Each row was made from one small tree. Brackets hold a mark, then the marks that hang from it, in the order of their numbers. Every link used is in the known rows. Write each row's tree.
In the rows, zero is written as 128.
Known rows:
[Z_364 [Z_132 Z_227 Z_776] Z_275 Z_729]: [126  86 111 158 169 125 188 143 159 133  68 120 135 143  81 146  85 176
  80 130 108 119 124 119 135]
[Z_364 [Z_132 Z_227] Z_729]: [157 100 136  84 151 148 155 141 143 135 115 114 124 153 120 126 108 163
  73  98 125 112 122 149 103]
[Z_275 Z_364 Z_407 Z_426]: [119 202 203 134  76 171  71 104 115 145 180 145  99  80 177  47 137  53
 212 184 124  51 124 123 150]
[Z_407 [Z_132 Z_776] [Z_275 Z_364 Z_426]]: [ 82 166 149 196 127 109 118 130 119 142 142 118 113 148 189 125 150  80
 195 169 118 104 132 113 140]
[Z_729 [Z_364 Z_132 Z_275]]: [155  93 127 159 148 129 109 142 104 120 127 163 135 101  93 114 119 148
 150 133 166 185 129 127 141]
[Z_776 [Z_729 [Z_364 [Z_132 Z_227]]]]: [129 117  96  61 108 102 138 143 113 139 142 123 131 142 118 179 148 160
 101  96 159 168 105 155  87]
[Z_407 Z_132 Z_275]: [161 120 153 156 161 122 113 117 135 113 134 104 143 130 169 116 133 108
 148 142 115 140 172 120 115]
[Z_132 Z_227 Z_776]: [100  98 113  95 140 155 128 107 189 120 140 113 174 123  85 186 157  92
  87 126 122  94 165 109 117]
[Z_407 [Z_132 Z_227 Z_776] [Z_275 Z_364]]: [ 67 147 117 163 159 100 140 141 143 121 113  93 128 131 158 179 153  83
 171 157 138 121 170 109 120]
[Z_227 [Z_132 [Z_776 [Z_729 Z_364]]]]: [102 141  59  96  99 111 106 113 113 109 147 140 131 139 131 115 140 125
  95  56 127 195 140 130 150]
[Z_227 [Z_132 [Z_776 [Z_729 [Z_364 Z_275]]]]]: [114 132  67 134 115  99 116 107 113  98 119 151 136 125 121 113 124 140
 119  90 123 195 137 108 156]
[Z_364 [Z_132 Z_776] [Z_275 Z_426] Z_729]: [142 104 147 191 140 135 164 132 137 157  97 140 117 160 108  91  81 171
  94 140  91 107  91 122 157]
[Z_729 [Z_364 Z_132 [Z_275 Z_426]]]: [146 106 154 162 130 125 114 147 102 137 130 172 134 131 111 118 118 136
 171 167 166 149 102 117 125]
[Z_729 [Z_364 Z_275]]: [159 110 152 154 140 153  97 116 125 106 145 175 143  53  97 123 151 150
 158 148 166 157 139 104 137]
[Z_407 [Z_132 Z_776]]: [131 124  82 133 155 145  93  93 158 118 145  86 141 139 127 113 135  85
 106  97  84 159 155 136 127]
[Z_132 Z_227]: [152 101 157  78 143 162 114 104 175 111 153 125 168 102 106 165 165  93
 120 147 137  86 157 112  93]
[Z_364 Z_132 Z_729]: [184 108 142 114 140 163 128 129 124 139 137 121 110 144 127  74 103 171
  66  72 110 134 118 162 140]
[Z_407 [Z_275 [Z_364 Z_132] Z_426]]: [134 137 210 181 111 120 125 152 104 150 152 156 116 147 177 109 140 100
 187 168 153  84 119 126 150]
[Z_776 [Z_132 Z_227] Z_729]: [135 142 103  42 129 121 134 135 131  76  99 110 151 154 133 172 138 125
  97 112 105  98 134 132  80]
[Z_729 [Z_364 [Z_132 Z_227 Z_776] Z_275]]: [ 88  90  87 148 153 110 147 159 132 126  96 146 154 127  63 180 122 136
 126 141 167 169 138 115 130]
[Z_275 Z_364]: [161 146 173 130 120 179  73  93 126 118 192 141 113  64 141  89 174  94
 163 119 146 105 138 132 156]
[Z_364 [Z_132 Z_227 [Z_776 Z_729]]]: [115  96  76  82 124 105 158 128 157 144 120  91 154 180  98 188 127 117
  60  90 110 135 125 150 110]

Which tree is each row?
[121 201 181 141  83 151 112 141  88 167 146 131  61 126 189  18  89 113
 171 145 114  76  91 155 158] -> [Z_275 [Z_364 Z_132 Z_729] Z_407 Z_426]
[163 111 109 128 112 101 130 125  98 132 128 144 123 112 113 138 127 185
 124 109 148 189  97 140 123] -> [Z_776 [Z_729 [Z_364 Z_132 Z_275]]]
[142 107 109 103 122  91 153 136 115 133 111 136 136 119 104 180 132 174
 133 131 162 169 100 133  92] -> [Z_776 [Z_729 [Z_364 [Z_132 Z_227] Z_275]]]
[ 74 101  74  98 137 122 129 168 129 134 133 132 149 152  78 180 138 118
  98 100 169 166 137 138 120] -> [Z_729 [Z_364 [Z_132 Z_227 Z_776]]]
[192 119 210 167 128 169 137  93 146 131 129 161 118  89 135  85 120 178
 140 179 103  67  94  99 130] -> [Z_364 [Z_275 Z_426] Z_729]
[113 140  97  80 134  98 141 158 105  72  74 147 136 120 110 193 135 170
 137 148 146 142 122 111  87] -> [Z_776 [Z_132 Z_227] [Z_729 [Z_364 Z_275]]]
[ 83 112  89 112 112 106 161 120 149 125 114 134 157  98  80 226 155 160
 108 137 142 140 124 103 107] -> [Z_132 Z_227 [Z_776 [Z_729 [Z_364 Z_275]]]]
[189 106 184 172 142 143 151 123 123 145 105 146 113 145 129  76  85 178
 126 156 102  99  83 125 133] -> [Z_364 Z_132 [Z_275 Z_426] Z_729]
[162 147 153 136 129 164 113 129  99 136 153 129  76 107 151  60 129 153
 127  77 135 130 107 164 161] -> [Z_275 [Z_364 Z_132 Z_729]]
[149 138 186 176 123 132 141 157  98 138 134 147  93 116 167  86 128 164
 133 111 146 113 136 140 166] -> [Z_407 [Z_275 [Z_364 Z_132 Z_729]]]
[111  98  95 103 148 143 168 150 156 141 106 104 128 168  94 145 104 157
  44  84 111 118 128 146 127] -> [Z_364 [Z_132 Z_227 Z_776] Z_729]
[147 161 185 143 105 156 118 135  96 159 160 144  74 139 175  68 130 139
 153 125 134  90  72 156 143] -> [Z_275 [Z_364 Z_132 Z_729] Z_426]
[100 149  82  36 114 108 130 164 104  78 106 134 134 144 126 192 148 152
 112 108 147 138 122 131  80] -> [Z_776 [Z_132 Z_227] [Z_729 Z_364]]
[136 139 112 180 152 134 106  88 148 117  99 106 137  93 119  69  80  86
 156 166  77 143 170 108 152] -> [Z_364 [Z_275 [Z_407 [Z_132 Z_776]]]]
[ 75 120 139 148 150  94 158 141 164 141 109 100 165 188 156 193 137  80
 150 194 111  84 149  93  85] -> [Z_407 [Z_132 Z_227 Z_776] [Z_275 Z_426]]
[128 134  73 100 108 117 110  87 136 102 145 123 141 156 139 105 131 105
  81  62  92 160 148 129 150] -> [Z_227 [Z_132 [Z_776 Z_729]]]
[ 67 169 106 125 116 130 119 142 129 141 122 104 116 121 122  99 104  53
 150 131 130 113 153 146 161] -> [Z_275 [Z_364 [Z_132 Z_227 Z_776]] Z_407]
[146 140 111 126  95  98 127 130  91 136 116 140 114 102 121 102  97 161
 138 122 134 182 113 143 136] -> [Z_776 [Z_729 [Z_364 Z_132 [Z_275 Z_407]]]]
[107 110  95  73 110 124 148  98 178 130 141 101 164 133  97 207 162 125
  70 107 106  99 136 121 105] -> [Z_132 Z_227 [Z_776 Z_729]]
[124 127  97 153 132  89 145 113 137 134 123  85 139 159 161 155 132 134
 101 108  86 152 152 128 120] -> [Z_407 [Z_132 [Z_776 Z_729]] Z_275]
[111 131 206 156 120 109 145 167 118 148 133 147 132 156 170 155 147  96
 190 193 168  64 126 117 119] -> [Z_407 [Z_275 [Z_364 [Z_132 Z_227]] Z_426]]
[128 202 136 137 124 155  63  97 110 122 155  96  88  76 183  32 119  54
 206 142 113 137 157 146 145] -> [Z_275 Z_364 [Z_407 Z_132]]
